Every row comes from one small tree of marks. The marks that hang from a mark follow it in brackets, in the order of their numbers. Every link used is in the known rows. Which tree was each row made from?
Known rows:
Z780(Z535): [ 0.702 -0.774 -0.401  0.975 -0.021  0.057  0.966 -0.123  0.777  0.122
 -0.658  1.174  0.607 -0.437  0.833 -1.215 -0.399  0.957  0.111  0.078
 -0.821  0.042 -0.318 -0.166 -0.163  1.150  0.110  0.988  1.385  0.184
 -0.816 -0.300 -0.895]
Z791(Z535(Z214)): [-0.445 -1.145  0.570  0.334 -0.482  1.422  1.490 -0.456  0.724  0.262
 -0.084  0.606  1.163 -0.758  0.968  0.593 -0.385  0.878  0.112 -0.063
 -1.132 -0.426 -0.096  1.019 -0.991  0.289 -0.420 -1.977  1.590  0.745
 -1.721 -0.419 -0.320]
Z65(Z214(Z856)): [ 0.496 -0.593  0.623  0.631 -0.172  0.925  0.824  0.493  2.390 -2.045
 -0.201  1.478  0.009  0.472  1.408  0.307  0.052  0.026 -0.966 -1.288
 -0.315  1.492  0.046  0.382 -1.481  1.175  0.409 -0.268  1.146  0.310
  0.188 -0.988 -1.097]
Z535(Z214(Z856) Z791(Z467(Z503(Z250) Z780))): [-1.176 -0.924  1.718 -0.108  1.037  4.864  0.262 -0.893  3.286 -4.223
 -0.435  0.408  1.990  0.078  3.283  2.892 -1.380  0.252 -1.099 -0.914
 -1.116  1.230  0.013 -0.377 -2.789 -0.182  0.130 -0.029  1.196  0.889
 -3.001 -0.021  0.709]
Z791(Z467(Z503 Z780) Z535(Z214(Z856))): [-1.551 -1.315  2.614  0.304  0.711  5.244  1.056 -1.024  3.346 -3.470
  0.120  0.650  1.074 -0.467  1.804  2.973 -1.610  1.457 -0.563 -0.761
 -0.834 -0.024  0.440  0.431 -2.865  1.217  0.521 -3.646  1.566  0.850
 -4.186  0.015  0.512]
Z65(Z214(Z535(Z791(Z467(Z503(Z250)))) Z856)): [-1.023 -1.155  2.208  0.347  0.267  2.945  0.550 -0.814  3.764 -5.266
 -0.275  0.822  1.957  1.996  2.314  1.088 -0.524  0.075 -1.492 -1.464
 -0.290  1.380  0.995 -0.397 -2.136  0.894  0.393  1.182  0.241  0.799
 -1.538 -0.297 -0.905]
Z503(Z250 Z467(Z780(Z535(Z791)))): [ 0.803 -0.105 -0.851  0.243  1.495 -0.227  0.970 -0.736  1.864 -2.810
 -1.406  1.196  2.245  0.577  1.830 -1.617 -0.575  0.191 -0.367  0.508
 -0.949  1.698 -1.307  0.367 -0.972 -0.462 -0.191  3.404  0.135  0.075
 -0.585  0.569 -1.184]
Z791(Z467(Z780(Z535(Z214(Z856))))): [-0.332 -1.403  1.362  0.538  0.775  4.733  0.219 -0.686  2.128 -2.701
 -0.282  1.148  0.690 -0.705  1.881  0.829 -1.502  1.039 -0.521 -0.490
 -0.226  1.160  0.754 -0.539 -1.760  1.038  0.609 -0.709  1.977 -0.215
 -2.153  0.095 -0.837]
Z791(Z467(Z503 Z780(Z535(Z214)))): [-0.907 -1.398  1.830  0.634  1.084  3.952  1.288 -0.915  2.489 -2.129
 -0.586  0.860  0.539 -0.675  1.916  0.885 -1.729  1.175  0.180 -0.613
 -0.432 -0.418 -0.856 -1.008 -1.823  0.466 -0.132 -1.401  2.615  0.554
 -3.621 -0.153 -0.813]
Z65(Z214(Z535(Z791(Z467(Z780))) Z856)): [-0.396 -0.951  1.635  0.077  0.389  6.734  0.493  0.511  3.866 -5.973
 -0.492  0.958  1.178  1.304  2.227  1.326 -1.021  0.501 -1.683 -1.167
 -0.002  2.129  0.869 -0.606 -2.422  1.037  1.049 -1.117  1.475 -0.386
 -1.440 -0.762 -0.339]
Z780(Z535(Z214(Z856) Z791(Z467))): [-1.267 -1.813  0.349  0.583  0.146  6.071  0.167 -0.991  1.057 -3.100
 -0.070  0.293  0.774 -0.246  2.867  0.552 -1.286  1.142 -0.140 -1.071
 -1.130  0.933  0.710 -0.426 -1.453  0.803 -0.254  1.630  2.273 -0.463
 -3.073 -0.485 -0.429]
Z535(Z214 Z791(Z467(Z503(Z250)))): [-1.623 -1.248  1.214 -0.090  0.340  2.508  0.927 -1.220  1.997 -2.486
 -0.375  0.242  1.839  0.145  2.872  1.118 -0.868  0.601 -0.091 -0.772
 -1.360 -0.116 -0.714 -0.140 -1.311 -0.696 -1.024  0.645  1.202  1.324
 -2.995 -0.677 -0.291]
Z214(Z535): [ 1.295 -0.482  0.016  0.833 -0.223  0.704  0.905  0.766  1.595 -0.431
 -0.611  1.530  1.275  0.190  0.364  0.421  0.055  0.581 -0.778 -0.679
 -0.175  0.372  0.740 -0.327 -0.432  1.028  1.149 -0.281  0.385  0.342
  0.453 -0.293 -0.060]
Z503(Z250 Z467(Z780 Z791(Z535(Z214(Z856))))): [-0.048  0.412  0.767  0.289  2.312  1.037  0.920 -1.294  2.858 -2.760
 -0.291  1.466  2.394  0.716  1.018  1.435 -0.552 -0.566 -1.716  0.016
  0.124  1.516 -0.835  1.669 -2.767 -0.360  0.719 -0.322 -0.173  0.922
 -1.259  0.394 -0.884]
Z780(Z535(Z214)): [ 0.113 -1.221 -0.169  0.847  0.127  1.428  0.947 -0.223  0.380  0.909
 -0.363  0.945  0.544 -0.701  1.209 -0.437 -0.506  0.427  0.238 -0.635
 -0.793  0.169 -0.095 -0.326 -0.650  0.207 -0.219  1.014  2.114  0.038
 -0.787 -0.421 -1.277]
Z214(Z535(Z791(Z467)) Z856): [-0.135 -1.038  0.645  0.548 -0.239  5.735  0.171 -0.041  2.350 -3.881
 -0.247  0.883  1.613  0.643  1.812  1.517 -0.618  1.152 -1.212 -1.786
 -0.518  0.995  1.600 -0.486 -1.022  1.514  1.348  0.327  0.613 -0.059
 -1.694 -0.429  0.706]
Z65(Z214(Z535(Z791(Z467(Z503 Z780))) Z856)): [-1.063 -1.035  2.464  0.333  0.582  6.636  0.799  0.311  4.579 -6.322
 -0.427  0.836  1.287  1.585  2.592  2.527 -1.331  0.393 -1.625 -1.672
 -0.089  1.440  0.195 -0.913 -3.151  1.166  1.095 -1.145  1.681  0.059
 -2.525 -0.559 -0.112]
Z791(Z467(Z503 Z780) Z535(Z214)): [-1.539 -1.224  2.715  0.115  0.575  3.932  1.634 -1.068  2.885 -3.008
 -0.225  0.591  1.078 -0.727  1.628  1.799 -1.458  1.779  0.051  0.230
 -0.908 -0.927 -0.794  0.469 -2.154  0.457 -0.179 -4.264  1.924  1.238
 -4.367 -0.276 -0.062]

Write each row's tree:
[-0.400 -1.031 -0.441  0.365 -0.324  4.261  0.375  0.480  1.105 -1.415
 -0.122  0.436  0.941 -0.479  2.699  2.349 -0.486  0.058 -0.837 -1.695
 -1.231  1.279  0.451 -0.035 -1.808 -0.104  0.107  0.847  1.720 -0.177
 -1.322 -0.839  0.889] : Z535(Z214(Z856) Z791)
[-0.924 -0.171  2.114  0.170  1.853  1.631  1.303 -1.144  2.937 -2.189
 -0.424  0.728  2.567 -0.032  1.380  2.498 -1.070 -0.260 -0.963  0.931
 -0.262 -0.225 -1.934  0.497 -2.881 -0.763 -0.066 -1.544  0.987  1.638
 -3.280 -0.208 -0.077] : Z467(Z503(Z250) Z780 Z791(Z535(Z214)))
[-1.089 -1.087  2.887  0.044  0.935  2.948  0.894 -1.703  3.345 -3.357
 -0.102  0.731  2.059 -0.196  1.858  2.317 -1.372  0.963 -0.955  0.117
 -0.835  0.355  0.563  0.854 -2.653  0.658  0.338 -2.331  0.485  1.444
 -3.261  0.538 -0.017] : Z791(Z467(Z503(Z250) Z780) Z535(Z214(Z856)))
[-0.728 -1.560  0.042  0.472 -0.092  3.988  0.642 -0.909  1.221 -2.887
 -0.574  0.438  1.119 -0.162  2.024 -1.308 -0.975  1.947  0.555  0.252
 -1.266 -0.104 -0.781 -0.579 -0.044  1.101 -0.453  1.078  1.867  0.059
 -3.160 -0.503 -0.658] : Z780(Z535(Z791(Z467)))
[-1.203 -1.072  2.807 -0.191  0.958  1.726  1.350 -1.822  2.809 -2.899
 -0.348  0.583  2.104 -0.231  1.576  1.115 -1.241  1.283 -0.195  0.788
 -0.943 -0.471 -0.445  0.960 -1.947  0.082 -0.306 -2.852  0.729  1.814
 -3.567  0.165 -0.347] : Z791(Z467(Z503(Z250) Z780) Z535(Z214))
[-1.100 -1.569  1.644  0.367 -0.223  3.806  0.802 -1.228  1.606 -2.171
  0.329  0.682  0.834 -0.678  1.320  1.162 -0.734  1.607 -0.322 -0.358
 -0.898  0.111  1.247  1.095 -1.348  1.346  0.134 -2.747  1.170  0.746
 -2.834 -0.180 -0.370] : Z791(Z467 Z535(Z214(Z856)))
[ 0.490 -0.333 -0.995  0.434  1.266  2.257  1.235 -0.029  1.964 -2.944
 -1.231  1.148  1.358  0.162  1.911 -0.885 -0.797  0.664 -0.059 -0.230
 -0.943  1.233 -1.734  0.087 -1.168  0.009  0.055  1.898  1.280 -0.577
 -1.658  0.076 -0.629] : Z503(Z467(Z780(Z535(Z791))))
[-0.997 -1.074  1.307  0.771 -0.071  5.457  0.382 -0.268  3.335 -4.215
 -0.220  0.597  1.673  0.905  2.057  2.609 -0.979  1.058 -1.271 -2.070
 -0.504  0.423  1.168 -0.842 -1.867  1.501  1.364  0.312  0.682  0.299
 -2.933 -0.205  0.984] : Z214(Z535(Z791(Z467(Z503))) Z856)
[ 0.353 -0.992  1.038  0.608  0.767  2.840  0.811 -0.642  2.139 -2.747
 -0.799  1.300  0.742 -0.403  1.199 -1.036 -1.198  1.982  0.257  1.124
 -0.530  0.151 -0.737 -0.568 -0.429  1.308  0.255 -1.430  1.540  0.208
 -2.511 -0.158 -0.824] : Z791(Z467(Z780(Z535)))
[ 0.067 -0.810  0.177  0.583 -0.394  3.961  0.658  0.885  2.550 -3.475
 -0.301  0.963  1.068  1.332  1.986  1.200 -0.098 -0.305 -1.502 -1.789
 -0.288  1.959  1.034 -0.223 -2.080  0.862  0.958  1.309  1.244 -0.443
  0.116 -0.799 -0.507] : Z65(Z214(Z535(Z791) Z856))
[-1.028 -0.549  0.798  0.715  0.581  3.622  0.603 -0.640  1.693 -1.483
  0.373  0.708  1.457 -0.200  1.198  2.611 -0.662  0.182 -1.105 -0.345
 -0.200  0.326 -0.194  0.710 -2.427  0.518  0.453 -1.055  1.306  0.608
 -2.678 -0.743 -0.053] : Z467(Z791(Z535(Z214(Z856))))
[-0.987 -0.129  2.116  0.351  1.763  2.548  0.811 -1.051  3.274 -2.780
 -0.118  0.872  2.513  0.143  1.494  3.734 -1.166 -0.342 -1.669  0.172
 -0.068  0.642 -0.987  0.527 -3.546 -0.195  0.735 -0.985  0.578  1.357
 -3.268  0.042  0.289] : Z467(Z503(Z250) Z780 Z791(Z535(Z214(Z856))))
[-1.837 -1.521  1.296  0.558  0.631  3.540  0.308 -1.817  1.873 -3.071
 -0.297  0.230  1.645  0.328  2.875  0.995 -1.296  0.576 -0.554 -1.098
 -1.146  0.673  0.606 -0.576 -1.985  0.299 -0.481  2.956  1.436  0.610
 -3.302  0.278 -0.622] : Z780(Z535(Z214(Z856) Z791(Z467(Z503(Z250)))))
[ 0.338  0.602  1.366  0.497  2.100  0.477  0.956 -0.251  3.750 -2.332
 -0.789  1.395  2.279  0.243  1.414  2.021 -0.747 -0.229 -1.052  0.709
  0.045  0.369 -2.387 -0.588 -2.171 -0.240  0.481 -0.155  0.177  1.585
 -2.244 -0.351  0.222] : Z467(Z503(Z250) Z780 Z791)
[-0.895 -1.212  1.899 -0.137  0.386  3.935  1.303 -0.844  2.013 -2.781
 -0.143  0.732  1.109 -0.833  1.452  0.682 -1.237  1.750  0.107  0.920
 -0.788 -0.288 -0.402  0.818 -1.326  0.447 -0.370 -4.166  1.668  0.932
 -3.224 -0.378 -0.387] : Z791(Z467(Z780) Z535(Z214))
[-0.223 -0.107  1.022  1.113  1.885  2.501  1.020 -0.240  3.045 -2.579
 -0.802  1.246  1.369  0.097  1.243  1.528 -1.431  0.513 -0.573  0.530
  0.171  0.051 -2.399 -1.205 -2.266  0.524  0.557  0.356  1.776  0.604
 -3.640 -0.366 -0.194] : Z467(Z503 Z780(Z535) Z791)
[-0.900 -1.311  2.070  0.791  1.060  4.930  0.580 -0.865  2.857 -2.774
 -0.315  0.904  0.541 -0.416  1.946  1.993 -1.890  0.954 -0.697 -1.140
 -0.314  0.419  0.246 -0.931 -2.564  1.091  0.640 -0.829  2.150  0.212
 -3.470  0.135 -0.485] : Z791(Z467(Z503 Z780(Z535(Z214(Z856)))))
[-1.120 -1.382  0.992  0.498  0.461  1.639  0.871 -1.678  2.161 -3.412
 -0.764  0.464  2.037  0.509  2.321 -0.928 -1.042  1.573  0.247  0.543
 -1.224 -0.246 -0.981 -0.331 -0.709  0.627 -0.686  2.508  0.877  1.030
 -3.449 -0.018 -0.540] : Z780(Z535(Z791(Z467(Z503(Z250)))))
[-0.599 -0.831  0.639  0.394  1.167  3.302  0.521 -0.575  2.246 -2.528
 -0.670  0.411  2.014 -0.254  2.977  2.345 -1.489 -0.414 -1.102 -1.010
 -1.063  1.532  0.041 -0.765 -3.054 -0.402  0.291  2.959  1.458  0.049
 -2.193  0.579  0.026] : Z467(Z503(Z250) Z780(Z535(Z214(Z856) Z791)))
[-1.631 -1.225  1.536  0.039  0.681  6.005  1.089 -0.232  2.837 -3.826
 -0.533  0.266  0.977 -0.679  3.091  2.558 -1.636  0.994 -0.022 -0.947
 -1.251 -0.135 -1.393 -0.720 -2.220 -0.473 -0.484 -2.135  2.476  0.601
 -4.207 -0.946  0.810] : Z535(Z214 Z791(Z467(Z503 Z780)))
[ 0.106  0.088  0.039  1.098  2.417  3.065  0.581 -0.425  2.440 -1.887
 -0.612  1.693  1.061  0.359  1.225  1.123 -1.033 -0.508 -1.313 -1.190
  0.672  1.759 -0.944 -0.329 -2.615  0.116  1.027  1.644  1.481 -0.361
 -1.718  0.122 -1.281] : Z503(Z467(Z780(Z535(Z214(Z856))) Z791))
[ 1.088  1.076  0.212  0.402  2.463 -1.167  1.071 -0.482  3.215 -2.418
 -1.067  2.103  2.304  0.767  0.815 -0.391 -0.041 -0.356 -1.169  0.698
  0.357  1.252 -2.315  0.638 -1.216 -0.502  0.443  0.509 -0.639  1.250
 -0.301 -0.119 -0.993] : Z503(Z250 Z467(Z780 Z791))
[-0.091  0.287  1.030  0.734  1.419 -0.813  0.783 -0.618  2.647 -1.563
 -0.511  1.274  1.917  0.563  1.099  1.151 -0.254 -0.160 -0.824  0.182
 -0.135 -0.119 -1.988 -0.270 -1.348  0.047  0.172  0.826  0.095  1.893
 -1.803 -0.518 -0.068] : Z467(Z503(Z250) Z791)
[-0.267  0.174  0.737  0.449  1.857  3.334  0.980 -0.644  2.631 -2.710
 -0.095  1.386  1.849  0.280  0.964  2.166 -0.818 -0.166 -1.362 -0.711
  0.169  1.084 -1.027  1.179 -2.886  0.186  0.902 -1.528  0.910  0.418
 -2.546 -0.156 -0.269] : Z503(Z467(Z780 Z791(Z535(Z214(Z856)))))
[-1.108 -1.051  0.862 -0.073  0.484  7.250  0.183 -0.080  2.568 -4.486
 -0.282  0.532  0.924 -0.557  2.926  2.469 -1.376  0.778 -0.796 -0.948
 -0.927  1.397  0.224 -0.225 -2.172  0.221  0.161 -1.442  1.937 -0.051
 -3.000 -0.805  0.832] : Z535(Z214(Z856) Z791(Z467(Z780)))
[-0.750 -1.050  2.216  0.633  1.494  2.298  0.503 -1.646  3.031 -2.585
 -0.526  0.994  1.311 -0.062  2.135  1.125 -1.610  0.618 -0.879 -0.601
 -0.375  0.976  0.692 -0.580 -2.340  0.639  0.542  0.588  1.162  0.765
 -2.455  0.631 -1.106] : Z791(Z467(Z503(Z250) Z780(Z535(Z214(Z856)))))
[-0.639 -1.291  1.313  0.426 -0.374  5.497  0.422  0.087  3.018 -4.977
 -0.142  0.960  0.922  1.549  2.066  0.560 -0.500  0.557 -1.251 -1.574
 -0.215  1.637  1.079 -0.327 -1.424  1.255  0.748  0.029  1.289 -0.202
 -1.053 -1.042 -0.816] : Z65(Z214(Z535(Z791(Z467)) Z856))
[-0.345  0.207  1.805  0.295  1.928  0.834  1.338 -1.056  3.408 -3.111
 -0.625  1.011  2.945  0.429  1.017  1.793 -0.863  0.508 -1.008  1.581
 -0.283 -0.219 -2.525  0.457 -2.334  0.075  0.363 -1.623  0.070  1.730
 -3.258 -0.123  0.315] : Z467(Z503(Z250) Z780 Z791(Z535))
[-0.803 -0.746  0.703  0.515  0.550  2.804  1.165 -0.645  1.155 -0.874
  0.090  0.640  1.549 -0.382  0.932  1.335 -0.613  0.558 -0.275  0.391
 -0.363 -0.518 -1.562  0.604 -1.667  0.002 -0.371 -1.718  1.692  0.952
 -2.730 -1.020 -0.420] : Z467(Z791(Z535(Z214)))
[-1.155 -1.295  2.092  0.453 -0.032  1.776  1.526 -1.392  2.604 -2.516
 -0.131  0.731  1.368 -0.210  0.919  0.497 -0.835  2.429  0.328  0.643
 -1.223 -1.561 -0.857  0.634 -0.896  1.722 -0.221 -3.028  0.730  1.593
 -4.188 -0.364 -0.041] : Z791(Z467(Z503) Z535)
[-0.831 -0.156  0.182  0.612  1.164  0.958  1.468 -0.982  1.462 -0.995
 -0.110  1.219  1.661  0.306  0.473  0.444 -0.209  0.209 -0.373 -0.249
 -0.249 -0.165 -1.848  1.339 -1.407 -0.252 -0.247 -0.740  1.083  0.905
 -2.100 -0.493 -1.034] : Z503(Z467(Z791(Z535(Z214))))
[-0.089 -0.673 -0.813  0.369  1.272  2.988  1.137 -0.219  1.447 -2.020
 -1.031  0.878  1.099 -0.050  2.260 -0.178 -0.836  0.010 -0.069 -0.593
 -0.926  1.198 -1.440 -0.058 -1.676 -0.795 -0.436  1.849  2.246 -0.593
 -1.444  0.012 -0.970] : Z503(Z467(Z780(Z535(Z214 Z791))))
